In the rows, 128 means zero.
Known rows, with every step that occurs
vaki-kodo-biva-nenoke-fuveb-mife: [115 140  94 135 100  66 129 141  66 177 173 178 155 152 131 102 128 122
 128  93 100 141 155 144 150]
rivim-nenoke-biva-kodo: [125 121 178 115  90 106 127 144 134 156 180 165 134 113 112 129  70 134
 145  75 102 188 150 166 122]
mife-detam: [111 159 174 134 130 112 123 124 107 127 161 123 122 136  72 149  85 141
 130 111 125 148 113 120 117]
biva-kodo: [147 149 108 102 101  97 140 130 128 148 191 124 123  93 134 121  35 121
 144 103 126 171 152 134 128]
kodo-biva-nenoke: [115 153 121 129  88 100 144 135 149 130 190 180 141 107 117 129  99 139
 135  55 104 136 156 160 151]
fuveb-kodo-biva: [105 144 134 134 130  97 132 134 134 197 150 150 113 133 141 114  88 142
 122  85 120 135 160 160 143]
sutos-fuveb: [135 113 114 108 138 102  91 150 121 121  92 159 130  60 166 122  94 142
 130 111 124 147 133 131 110]
nenoke-fuveb: [124  91 157 118 112 146  96 116  85 124 158 123 138 135 146 143 137 133
 117 133 123 178 114 139 140]
sutos-fuveb-kodo-biva: [119 124 119 112 139  81  94 154 125 170 107 174 120  64 174 112  65 151
 126  81 119 151 155 155 120]
detam-nenoke-vaki-kodo: [134  95 112 134  93  71 166 139  66 145 120  83 107 144 145 142 185 120
 138 100 117 184 141 149 145]
mife-detam-sutos-fuveb-nenoke-biva-kodo: [120 164 153 116 109  70 131 141  74 125 157  81 101 100  98 159  61 156
 134  94  87 225 133 130 120]
sutos-fuveb-kodo-vaki: [124 111 123 113 139  77  90 157 120 178 101 179 124  91 187 117  70 144
 124 110 127 162 153 146 125]
vaki-kodo-biva-nenoke-detam-sutos-fuveb-mife: [118 153  83 131  94  49 132 155  61 163 150 159 144 131 132 103 115 130
 134  95  86 178 160 143 142]
kodo-biva: [103 146 132 130 111 114 125 130 152 139 168 151 144 125 105 126  69 148
 132  72 109 151 145 142 145]
detam-kodo-biva-nenoke-vaki: [128 128 106 121  85  68 159 131 125 168 195 117 127  83 136 135  50 137
 139  38 113 198 157 152 153]
rivim-nenoke: [124  97 166 133 115 131 120 145 146 155 130 191 133 114 135 131 135 123
 141  90 129 131 140 148 118]
mife-detam-sutos-fuveb-kodo-biva-nenoke-vaki: [110 156 156 124 101  73 129 138  77 132 156 117  94 112  96 164  77 160
 133  82  94 222 140 142 128]
rivim-kodo: [122  90 164 121 125 142 104 141 141 187 132 138 108 108 130 131 138 129
 121  99 136  90 150 133 125]
sutos-fuveb-mife-detam: [134 147 133 112 153  82  94 153 110 141  90 195 113  71 161 121  77 136
 126 104 124 140 125 139 120]
vaki-kodo-biva-nenoke: [112 144  86 138  98  65 137 144  80 168 172 161 159 146 114 102 123 125
 134  90 101 132 160 135 138]
mife-detam-sutos-fuveb-nenoke: [117 149 149 127 124  85 126 141  80 122 126  95 101 104 107 161 102 152
 131 104 100 193 126 121 118]
sutos-fuveb-kodo: [131 115 116 111 147  88  95 153 113 165  88 162 112  66 185 113  95 141
 125 109 128 141 147 148 112]
rivim-kodo-biva-nenoke-fuveb: [111  95 169 119  92 130 104 142 141 188 186 173 121  96 128 137 119 139
 122  49 118 113 164 159 145]
kodo-biva-nenoke-vaki: [112 142 139 127  76  93 146 131 140 131 201 183 131 134 108 136  89 143
 134  58 105 175 155 166 156]

Rows
[133 145 131 108 126  54 110 154 107 154 126 202 108  63 160 128  48 141
 131  65 115 182 139 157 134]
sutos-fuveb-mife-detam-kodo-biva-nenoke-vaki
[113 109 145 139 110  61 156 141  87 185 156 144 114 191 143 120 143 128
 120 107 117 179 147 146 149]
fuveb-nenoke-vaki-kodo-biva
[142 132  86 116 126  97 124 148  90 118  64 109  96  83 177 140 134 138
 129 126  93 188 141 130 133]
detam-sutos-fuveb-mife
[137 132 121 115  80  69 166 141 104 138 164  69 121 106 139 146 106 132
 142  77  94 201 153 165 153]
detam-nenoke-biva-kodo-vaki
[120 133 158 132 122  85 155 139 112 155 146 113 116 154 140 124 149 135
 116 114 103 152 136 155 143]
fuveb-nenoke-biva
[104 139  94 139 115  76 125 140  82 175 156 139 162 159 105 100 102 132
 132 103 105 142 152 122 133]
vaki-kodo-biva
[135 107 105 118 110  85 136 149  81 121  85  88  91 101 174 150 145 146
 128 119  92 221 145 132 132]
detam-sutos-fuveb-nenoke-vaki
[141 140 131 120  71  82 155 140 110 133 195 142 128 105 139 137 114 120
 136  97 116 199 144 161 150]
biva-nenoke-detam-kodo-vaki
[107 142 164 138 100  68 148 132  73 143 170 100 114 146  76 158 107 142
 138  73 111 195 129 140 135]
mife-detam-nenoke-vaki-kodo-biva
[111 157 162 128  99  69 145 126 104 155 211 115 119 110  76 155  30 148
 138  49 115 205 133 139 137]
mife-detam-kodo-biva-nenoke-vaki
[116 130 172 133 115  95 132 128  71 145 157  92 106 115 112 164 134 138
 129  85 121 171 120 148 134]
mife-detam-nenoke-fuveb-kodo
[113 142 149 129 115  66 128 141  51 135 133  94 101 135 100 156 102 151
 131 110  97 219 128 119 120]
mife-detam-sutos-fuveb-nenoke-vaki-kodo
[114 144  86 130  88  55 129 152  61 154 159 140 151 127 122 109 113 135
 136  94  86 186 160 137 135]
vaki-kodo-biva-nenoke-detam-sutos-fuveb
[124 125 166 122 122 125 105 119  65 136 147 137 113 147 143 151 131 132
 114 130 113 190 110 145 153]
nenoke-fuveb-mife-detam-sutos
[125 127 113 111 128  73 103 156 123 166 118 189 118  55 180 114  79 147
 128  72 116 146 161 163 123]
sutos-fuveb-kodo-biva-nenoke
[130 112 107 124 110  77 139 134 127 186 165 102 143 115 152 135  42 130
 133  90 128 195 148 124 151]
detam-kodo-vaki
[110 154 149 127  89  98 128 130 121 138 207 197 137 117 118 139  90 141
 128  53 101 159 144 169 161]
kodo-biva-nenoke-fuveb-mife-detam
[139 141 125 113 147  74 105 157 105 140  81 179 107  58 171 128  99 133
 129  91 121 141 129 146 124]
sutos-fuveb-mife-detam-nenoke
[133 125 127 127  99  92 163 137  99 118 124  59 115 106 134 147 169 134
 135  87  96 166 136 163 145]
detam-nenoke-biva
[113  90 165 122 114 121  95 122  85 180 168 145 133 167 166 138 113 136
 111 131 127 193 135 155 155]
nenoke-fuveb-kodo-vaki
[138 113 133 121  91 109 134 129  89 143 177 173 117 111 171 138 176 119
 122 106 120 138 145 174 148]
biva-nenoke-fuveb-kodo
[116 161 158 117 103  62 128 143  79 135 167  93 109 118  99 162  43 158
 134  96  87 239 138 129 129]
mife-detam-sutos-fuveb-nenoke-biva-kodo-vaki
[116 156 127 121  74  90 134 144 127 113 181 156 132  89 121 136  87 150
 137  60  88 203 154 164 149]
kodo-biva-nenoke-detam-sutos-fuveb
[123 125 176 122 128 127  99 119  75 143 156 160 121 147 141 143 122 129
 113 128 124 172 106 147 150]
nenoke-fuveb-mife-detam
[144 143 121 117  74  96 145 145  92  93 152 132 110  87 145 143 159 129
 136 114  98 201 142 159 136]
biva-nenoke-detam-sutos-fuveb
[116 161 171 125  95  69 148 134  92 137 190  86 120 126  78 162  65 145
 140  76 102 203 132 146 138]
mife-detam-nenoke-biva-kodo-vaki
[125 140 153 120 103  63 157 143 117 174 187 124 121 155 145 125  86 133
 123 103 100 188 153 157 152]
fuveb-nenoke-biva-kodo-vaki
[140 128  96 108 104  74 138 151  81 124 109  74  98  79 170 144 110 148
 133 107  78 225 153 137 131]
detam-sutos-fuveb-nenoke-biva-kodo
[105 148 151 130 109  62 127 143  60 139 147 101 106 133  92 155  82 158
 132  91  91 227 134 124 126]
mife-detam-sutos-fuveb-nenoke-vaki-kodo-biva
[137 122 120 127  76  77 158 134  80 135 175 171 119 156 129 130 164 116
 133 113 116 161 149 155 142]
biva-nenoke-vaki-kodo
[107 161 155 131 118  80 133 126 112 159 193  99 127 100  75 149  23 150
 136  55 118 186 129 126 130]
mife-detam-kodo-biva
[111 151 153 127 121  82 116 140  82 141 133 104 106 121 106 161  72 156
 130 108 101 208 134 123 124]
mife-detam-sutos-fuveb-kodo-vaki
